Every row comes from one small tree of marks. Brackets hold a mark, then the marks that hang from it, in the order of their numbers. Every link used is in the known rows. Which tree was each row made from?
In the rows, zero is written as 128.
Known rows
[j_707 j_837 j_922]: [139 135 122 128  91 107  91 165 132 108 132 143 108 117 155 111 108 158
 116 142 130 122 184  84  85]
[j_707 j_497]: [121 132 106 122 148 116 137 140 123 106 107 112  90 120 142 129 118 150
 107 124 119 127 144 102  87]
[j_837 [j_707 [j_922 j_151 j_196]]]: [117  88 108 137 131 101  88 189 113 127 120 154 144 111 137 135 156 147
 122 130  90 155 113  94  83]
[j_497 [j_151 [j_837 j_707]] [j_196 j_922]]: [137 128 121 123 118 123 151 182 114 176 153  78  51  73  98  69 150 147
 166 159  95 214 127  84 116]
[j_837 [j_151 j_497] [j_707 j_922]]: [125  89 106 141 137 100  82 162  54  95 108 102  83 110 130 153 129 144
 106 138  82 174  86 103  53]
[j_196 j_922]: [148 146 111 110  91 103 113 149  96 145 122 131 126 123 131 116 117 139
 134 138 129 147 128 127 128]
[j_151 [j_497 [j_196 j_922] j_707]]: [109 150 121 122 127 139 124 135  94 122 112  58  55 111 143 103 133 160
 147 140 104 193 111 126 107]
[j_922 j_707]: [112 155 122 125 146 128 112 134 130 142 125 133 124 119 163 129 133 149
 125 114 138 135 112 124  89]
[j_837 j_151 [j_707 [j_497 j_196] j_922]]: [126 104  85 144 146  76 104 182  66  98 108 107  64  96 136 145 133 154
  96 140  69 171 101  88  41]
[j_837 j_151 j_707]: [135  88  99 135 143 107 104 139  77 117 123 128 104 106 125 153 135 133
 120 137  99 159  71 122  83]
[j_707 j_837]: [135 129 116 114 121 140 114 124 148 120 140 137 104 117 143 110 107 151
 136 136 148 128 159 103 111]
[j_837 j_151]: [146 121 118 137 141 123 122 150 107 105 125 113  98 103 101 124 121 124
 115 141 117 168 119 127 129]
[j_497 j_196 [j_707 [j_837 j_151] j_922]]: [128 155 115 144 102 113 116 172 121 109 131  91  45  80 161  89 140 173
 141 159  98 185 142 107  93]
[j_707 [j_837 j_151]]: [148 123 109 120 129 137 111 139 134 103 138 127  83 100 125 107 102 148
 127 145 140 155 153 103 111]
[j_922 j_151 [j_196 j_497 j_837]]: [117  95 122 114 159 162 104 213 172  94 114 113  93  81  66  38 158 159
 153 142 124 251 169  92 167]
[j_707 j_497 j_837 [j_922 j_151]]: [141 123  91 122 126 108  98 212 146  83 110 123  76  93 153  92 104 182
 101 143 119 142 206  44  58]
[j_151 [j_497 j_196]]: [102 134 129 127 164 150 134 128 115 116 121  66  71 128 113 114 123 137
 128 127 105 178 127 115 118]
[j_707 j_922]: [132 134 133 142  98  96 105 169 113 116 121 134 131 128 139 129 129 136
 109 133 111 122 152 109 102]
[j_837 [j_707 [j_497 j_196] [j_922 j_151]]]: [114 100  90 135 144  89 108 184  99 119 110 120  99 110 151 135 144 159
 112 131  78 147 115  78  51]
[j_497 j_151]: [142 132 134 143 132 132 148 153 132 145 153  94 105 105 118 113 139 126
 137 139 108 153 138 108 133]
[j_497 j_151 [j_196 j_837] j_707]: [129 154 142 144 106 138 157 163 142 144 146  57  30  65 130  44 181 164
 183 163  96 216 129 113 133]
[j_196 j_497 j_922]: [131 141 103 102  99 110 105 139  68 123 115  88  86 130 128 115 105 151
 136 139 127 176 123 129 120]
[j_497 j_196]: [117 145 123 135 149 128 148 139 135 138 138 101  96 120 114 110 135 128
 133 132 105 162 131 121 138]

Write each row's tree
[109 134 116 121 183 165 107 185 152 125 115  86  84  91 121  70 145 163
 143 125 125 212 126  89 106]  [j_922 [j_151 [j_497 [j_196 j_837]]] j_707]
[103 142 124 124 141 156 125 123 120 110 120  61  44 108 149 100 129 165
 148 139 113 184 126 115  98]  [j_151 [j_497 j_196 [j_707 j_837]]]
[102 105 126 124 155 142 120 173 133 122 133 105  82  94  98  98 150 150
 140 135 107 216 141 102 125]  [j_922 [j_196 [j_497 [j_151 [j_837 j_707]]]]]
[130 159 122 145 120 140 154 157 145 147 162  60  35  69 155  75 155 166
 169 160  96 195 139 101 115]  [j_497 j_151 j_196 [j_707 j_837]]
[126 149 103 111 131 108 139 161 119 115 106  96  52 103 123  80 125 165
 128 139 114 176 154  93  98]  [j_707 [j_497 [j_196 j_837 j_922]]]
[132 121 121 136 142 139 115 143  92  89 111  76  63  97 118 121 125 142
 124 144 112 190 105 130 109]  [j_837 [j_151 [j_497 j_707]]]
[121 128 125 138 131 100 125 233 138 104 115 106  63  75 118  87 143 169
 104 144  93 186 198  53  73]  [j_707 [j_497 [j_151 j_837]] [j_922 j_196]]
[123 153  95 118 144 104 144 158 111 122 112  95  67 112 134 110 117 156
 113 133 103 161 147  97  95]  [j_707 [j_497 [j_196 j_922]]]
[130 132 102 116 162 155  98 181 170 131 131 135 118  89 150  88 127 166
 138 126 147 166 144  84  99]  [j_922 j_151 [j_707 j_837]]
[138 146 100 106 129 127  95 183 107 142 112 110 114 103 136  97 122 159
 136 131 130 186 122 104 108]  [j_196 [j_922 [j_151 j_497] j_707]]
[123 116 132 136 144 140 161 168 136 164 157  75  52  77  96  77 158 140
 162 152  95 201 127  85 115]  [j_497 [j_151 [j_837 j_707]] j_196]
[115 103 125 121 133 143 129 138 101 125 135  66  57 105 112 103 132 148
 151 142 118 185 121 106 103]  [j_196 [j_497 [j_151 [j_837 j_707]]]]
[119 115  89 126 143  97 131 150  88 144 127 104  81 108 150 136 141 155
 128 133  83 155  98  91  61]  [j_837 [j_707 [j_497 j_151 [j_196 j_922]]]]
[136 121 109 103  96 118 115 159  70 142 128  70  55 100 115  92 121 159
 157 152 119 203 120 104 104]  [j_196 [j_497 [j_151 [j_837 j_707]]] j_922]
[124 114 112 126 158 166 121 174 148 111 121  77  79  91 119  80 137 156
 150 142 114 198 136  97 128]  [j_922 [j_151 [j_497 j_196 [j_707 j_837]]]]
[129 123 118 123 143 130 153 164 135 121 121  88  57  88 122  97 129 155
 126 140 119 157 158  79  86]  [j_707 [j_497 [j_151 j_837]]]
[143 148  76 110 146 112 126 169 117  97 121  94  21  84 131  90  91 176
 112 150 115 188 171  72  78]  [j_707 [j_497 [j_196 j_922]] [j_837 j_151]]
[109  82 132 112 112 128 102 165 117 126 114 133  87  94 114  97 147 158
 148 142 129 173 127  93  80]  [j_151 [j_837 [j_707 [j_922 [j_196 j_497]]]]]
[141 128  87 113 149 124 120 152 128  82 117 110  45  91 139 108  91 170
 106 142 132 155 169  78  70]  [j_707 j_497 [j_837 j_151]]
[136 125 108 112 115 119 119 175 120 145 124 111  82  95 101  58 150 155
 163 150 108 209 124 101 132]  [j_497 [j_196 [j_837 j_707] [j_922 j_151]]]
[118 124 135 132  98 133 121 160 100 113 125  54  41  90 138  90 144 166
 156 154 115 190 132 110  95]  [j_196 [j_497 [j_151 j_837] [j_707 j_922]]]
[114 159 128 150 101 106 128 164 117 127 124  91  76 100 163 104 159 159
 142 147  90 166 125 125 104]  [j_497 j_196 [j_707 j_922]]
[156 153 116  99  84 109  88 173  98 125 107 128  73  82 116  53 133 170
 151 151 149 211 127 115 109]  [j_196 [j_837 j_151] [j_922 j_707]]
[112 158  99 110 154 128 109 140 141 121 119 127  81 106 183 118 111 181
 116 118 146 135 145  88  49]  [j_922 [j_707 j_497 j_837]]
[142 141 117 113 114 127 128 181 135 139 125 103  79  93  90  44 143 150
 160 152 117 213 148 103 155]  [j_497 [j_196 j_837 [j_922 j_151]]]
[101 159 103 119 181 134 112 191 169 123 132 129  73  75 157  94 134 186
 115 121 124 196 173  69  70]  [j_922 j_196 [j_707 [j_497 j_151] j_837]]
[132  73 111 113 147 151 120 186 150 125 113 126 104  81 101  82 145 151
 150 142 131 172 129  81 107]  [j_922 [j_151 [j_837 [j_707 j_497]]]]
[127 134 123 128 108 111  87 192 151 104 133 156 110 104 140 100 121 164
 113 140 122 156 200  77  98]  [j_707 j_837 [j_922 j_196]]
[154 123 121  95  79 136  95 183 118 119  99 105  80  86 105  31 143 172
 173 158 142 215 142 105 137]  [j_196 j_837 [j_922 [j_151 [j_497 j_707]]]]
[112 152 115 121 157 129 129 159 135 136 120 105  74  91 158 108 134 168
 124 122 131 156 133  90  60]  [j_922 [j_707 [j_497 [j_151 j_837]]]]
